Each row comes from the steps of one path. Every step used is in the known rows, and no mark comes twice. Write the path behind each row, first mark first.
(in the rows, 128 means zero)
Known rows
y q t s h: [144 147 151 127 111 146 128 153  73 136 116 109 149  75  98 122 106 130
 148]
y q: [145 131 128 114 114 129 125 141  89 153 134 127 152 104 116 146 107 123
 141]
q t: [127 133 161 158 154 140 130 146 117  90 113 121 105 112  97 112 133 100
 111]
q y s t z h: [134 109 150 119 170 127 132 139 114 126 135 119 147   4 167  99 119 183
 155]
b t s: [131 101 132 130 115 125 133 137 128 115 134 128 176 105 130  72 138 124
 193]
b t s y: [141  96 136 134 127 131 138 133 133 125 124 128 188 100 129  77 151 132
 195]
t b: [145 140 148 125 120 126 133 185 129 112 127 100 100 114 119 102 141 138
 149]
y q t z h s: [154 129 142 129 147 127 126 166  60 144 132 122 139  71  95 116 108 117
 146]
s y q t: [160 122 150 139 154 144 139 140 104 151  97 124 160  95 102 144 144 130
 134]
q y s: [133 109 153 112 145 130 138 121 137 121 129 127 146  36 177 115 122 146
 130]
h z: [129  96 136 115 167 116 143 147 132 142 111 114 132 170 103 134 126 151
  97]
s y q: [160 118 134 125 142 139 138 130 111 168 106 126 170 103 116 152 142 145
 143]
z h s y q t b: [169 138 139  98 137 136 154 170 112 171 146 127 113  81 108  84 111 185
 155]
b t: [131  91 119 133 144 116 129 150 137 103 141 149 159 112 126  92 143 120
 167]
b t z h s: [142  89 105 125 164 105 124 166 103 121 149 147 164  82 126  70 143 139
 190]
y q t z h: [147 135 142 131 153 128 119 162  54 126 123 117 142  70  92 122 118 118
 137]
z h: [135 147 118  98 132 130 132 136 118 137 144 131 119 106 122  98 116 188
 132]
z h s t b: [151 134 131 101 131 128 148 174 121 168 164 125  97  79 116  75  96 205
 172]
s y: [148 117 132 134 150 138 138 122 138 151 102 125 152 119 125 141 157 147
 134]
q y: [137 119 148 132 154 126 129 122 142 120 113 114 135  66 145 107 122 137
 110]
b t z h: [136  94 105 128 169 106 117 161  96 104 141 142 168  86 124  76 150 139
 181]

Which path is each row?
[118 109 145 116 130 136 141 146 117 136 155 138 140  64 165 134 117 168
 182]	y s t
[169 106 135 115 126 132 156 140 126 207 135 143 146 105 127 130 113 132
 160]	h s y q
[125 127 102 100 152 136 134 170 123 149 109 122 141 120 113 141 124 207
 110]	s h z
[136 108 166 124 152 131 140 153 135 120 132 114 132  13 165 103 120 171
 153]	q y s t b
[130 101 120 116 127 129 136 156 127 123 126 123 183 101 123  78 138 166
 186]	b t s h z
[131 100 153 129 166 126 131 137 119 125 129 121 150   9 170 111 122 161
 154]	q y s t z
[161 105 135 121 135 132 156 135 145 195 134 141 135 118 132 120 122 134
 154]	h s y
[148 135 116  90 124 127 146 143 124 173 161 140 109 103 127  87  98 182
 147]	z h s
[144 125 107 116 160 112 121 148  78 153 140 127 137  87 128  96 129 151
 159]	t z h s
[145 139 162 133 113 141 130 144  77 132 118 106 147  87  96 119 107 111
 146]	y q t s
[154  84 107 121 169 110 127 167  92 137 143 147 182  70 121  80 146 140
 196]	b t z h s y q
[163 123 140 135 168 139 132 146  86 152 101 120 162  78  99 134 146 144
 142]	s y q t z h
[146 130 125 102 134 129 146 156 120 175 165 134 106  82 118  82  92 201
 164]	z h s t
[146 127 148 152 185 131 128 157  84 116 113 119 120  79  96  94 143 125
 135]	q t z h s y
[157 121 108 113 162 115 124 152  67 169 132 127 153  76 123 106 132 158
 167]	t z h s y q
[144 134 154 136 134 135 127 156  83 126 121 122 137  92  94 133 109 108
 128]	y q t
[144 138 152 123 125 142 133 160  76 143 109 104 153  88  90 124 106 141
 136]	y q t s h z
[163 133 132  99 140 136 151 150 112 177 144 137 123  85 110  93 107 181
 149]	z h s y q t
[135 124 154 149 142 129 132 195 121 125 135 100 103  82 107 102 124 172
 179]	s t b
[130 104 159 124 158 132 138 135 136 126 133 123 142  18 169 110 114 168
 145]	q y s t
